Every row comes from one small tree of marks. The marks that hang from a mark follow it in brackets, in alphabetical order. Every link used is in the known rows. Which tree was each row made from?
(in the rows, 128 means zero)
Known rows:
P[E[H V]]: [110  87 160 110 137 150 125 136 119 136 158 142 124  68 113 121 113  75
 129 118 144 123]
A[E[J V]]: [122 105 141 136 148 145 130 155 136 163 152 137 135  56 109 154 139  82
 162 131 130 126]
T[E[J V]]: [117  79 127 155 161 146 153 132 131 180 164 110 125  66 107 133 132  69
 121 122 130 110]
P[E]: [109 104 129 105 123 149 146 123 145 117 153 112 144 112 140  97 154  92
  91 121 128 125]
T[E[H[F M] J V[Z]]]: [137  61 100 141 183 148 134 159 104 152 166 164 134  67  94 183 150  97
 187 116 125 119]
B[E[H[F] J V[Z]]]: [146  73 109 128 142 126 122 141  95 148 164 187 134  55 115 154 150 107
 227 136 135 114]
T[E]: [116  81 101 137 148 146 156 130 143 134 168  88 139 115 133 119 153  83
  90 112 126 113]
P[E[H]]: [103  87 155 115 128 145 126 133 128 116 158 131 147  75 127 115 125  81
 106 126 142 119]
B[E[J V[Z]]]: [135 107 108 115 135 126 142 120 123 152 161 138 129  63 128 140 188 105
 187 128 125 115]
E[H[F M] V[Z]]: [153  98  93 106 163 149 105 165  99 115 160 183 130 108 117 182 143 129
 213 100 130 133]
P[E[H[M]]]: [104  96 134  94 155 152 101 144 128 111 158 147 155  69 129 141 129 102
 120 115 132 132]
J[E]: [111 110 103 118 149 148 152 131 138 137 147 125 165 123 154 140 160 107
 116 113 145 121]
M[H]: [125 116  90 106 149 147 111 135 128 109 160 129 142 121 160 134 111 109
 122 104 137 137]
U[E[H[F M] J V]]: [133  95 133 138 164 143  68 162 114 145 157 181 163  56 118 198  87 103
 213 141 140 129]
E[H[F M] J V[Z]]: [148  98 114 128 166 145 103 164  97 140 156 189 139  65 107 191 133 121
 223 117 131 127]
A[E[H[F M] J V[Z]]]: [143  87 114 120 170 146 111 184 111 134 155 192 147  59  96 204 159 109
 227 125 125 135]
T[E[H[M] J V]]: [111  71 132 146 191 151 109 153 113 175 169 142 137  24  95 178 107  79
 151 116 135 116]
J[E[V[Z]]]: [126 116 101 107 147 147 179 126 132 139 146 131 139 134 137 156 199 106
 152 103 143 120]
E[H[F] J V[Z]]: [146  88 135 150 138 138 127 152  98 145 156 172 131  68 107 165 128 100
 209 129 141 115]
Z[V[E[H[M]]]]: [103  81  72  77 154 165 134 135 126 103 159 135 115  63 119 155 146 111
 187 121 153 120]
Z[V]: [120  89 104 109 118 155 148 114 137 112 156  99 109  93 116 124 150 109
 142 110 142 120]
F[H]: [138 131 123 146 161 150 112 142 123 115 155 148 147 117 154 142 113 111
 113 103 139 124]
P[E[J]]: [102 105 148 128 127 144 144 124 144 143 149 118 153  68 130 104 142  85
 100 138 129 119]
P[E[H[M] J V[Z]]]: [110 102 151 105 155 147 127 141 120 138 154 157 138  37 103 165 159  95
 165 122 131 125]

Which tree is each row?
[135  98  51  89 160 150 134 162 116  90 158 172 150 124 146 165 176 129
 204 125 134 123]
V[E[H[F M]] Z]
[132  87  90 104 190 159 104 167 100 151 151 203 154 104 127 184 113 122
 191 102 148 136]
J[E[H[F M] V]]
[115  55  87 125 135 156 155 135 112 132 154 156 118  52 109 133 123  95
 205 152 159 108]
Z[V[E[H[F] J]]]
[127 113 137 125 162 143 104 154 110 142 159 159 138  38 106 195 142 110
 200 114 136 121]
E[H[M] J V[Z]]
[102  90  86 112 126 156 177 113 140 136 151 108 114  60 121 120 160  94
 166 144 150 108]
Z[V[E[J]]]
[138  84 102 118 154 146 157 148 104 135 150 178 144 124 126 169 163 107
 190 110 152 120]
J[E[H[F] V[Z]]]
[128  98  71 112 163 146 132 161 113 115 154 178 158  80 136 172 165 122
 214 142 135 117]
V[E[H[F M] J] Z]
[ 97  81  93 102 158 160 131 134 125 129 155 141 125  19 108 162 135 104
 196 139 155 114]
Z[V[E[H[M] J]]]
[133 121 132 136 132 139 148 130 126 148 153 124 127  78 118 152 166 100
 170 119 130 115]
E[J V[Z]]
[134  72 116 128 141 143 110 175 120 111 159 165 156  97 122 152 124  96
 168 129 134 129]
A[E[H[F]]]
[134 113 118 103 159 147 105 153 112 117 163 151 130  81 117 188 151 117
 192  97 134 127]
E[H[M] V[Z]]
[131  76 111 126 165 152 129 155 100 157 150 189 145 108 127 158 108 101
 177 113 157 124]
J[E[H[F] V]]
[103  72  92  98 129 157 158 122 127 109 160 120 109  70 118 131 143  91
 173 133 162 108]
Z[V[E[H]]]
[ 95  72 111 122 131 153 157 123 125 135 155 126 117  25 109 138 131  84
 183 150 164 102]
Z[V[E[H J]]]
[123  78 104 131 156 147 130 153 110 134 149 175 169 114 142 152 122 107
 155 121 153 120]
J[E[H[F]]]
[134 103 138 123 133 140 130 139 113 121 162 136 121  86 115 162 148  96
 177 109 143 116]
E[H V[Z]]
[134  77  91 118 170 134  70 158 101 142 165 198 168  40 132 163 115 127
 204 134 128 127]
B[E[H[F M] J]]
[139  92  82  98 181 153 132 161 103 129 149 195 151 120 128 194 166 127
 205  99 143 133]
J[E[H[F M] V[Z]]]
[109 107  82  94 166 153 109 156 124 112 160 152 151  80 147 159 130 112
 169 125 144 121]
V[E[H[M]]]
[108 105 114 131 134 136 160 137 125 122 156 131 150  59 134 152 170  88
 178 151 148 100]
V[E[H J] Z]
[103  71 126 149 183 146 110 151 123 153 168 129 160  30 109 172 120  86
 129 123 132 113]
T[E[H[M] J]]
[121  57  68 103 131 160 156 135 114 107 157 149 109  95 120 124 133 102
 195 135 158 113]
Z[V[E[H[F]]]]
[141  92 123 136 175 151  75 170  94 161 157 198 141  48 107 179  80 116
 212 119 136 130]
E[H[F M] J V]
[104 101 107 107 179 152 107 152 122 130 151 161 176  82 141 182 133 117
 145 107 149 126]
J[E[H[M]]]
[152  89 115 126 136 142 128 152 100 120 160 165 122 114 116 156 140 107
 199 112 139 122]
E[H[F] V[Z]]
[114 102 114 102 188 157 106 154 112 152 152 175 152  76 127 190 122 109
 169  99 153 130]
J[E[H[M] V]]
[102  63 145 169 155 139 134 139 123 157 168 112 153  37 109 147 114  64
 113 135 140 101]
T[E[H J]]
[101  98 123 140 143 141 131 143 122 142 157 141 153  42 135 140 116  82
 164 155 153 103]
V[E[H J]]
[132  94 116 141 167 145  76 168 104 140 157 184 165  54 122 174  90 122
 187 126 134 127]
E[H[F M] J]
[128  93  59  98 169 155 107 166 112 110 159 182 153 108 148 154 122 123
 194 128 140 127]
V[E[H[F M]]]
[119  98 126 115 152 144 158 136 116 137 151 149 143  97 126 175 172  95
 168 108 156 115]
J[E[H V[Z]]]
[118 107 168 149 124 128 122 132 130 131 159 124 152  50 115 189 146  75
 189 148 147 108]
U[E[H J V[Z]]]
[139  83 143 157 149 143 100 159  94 166 157 181 133  53 107 154  75  95
 197 131 145 118]
E[H[F] J V]
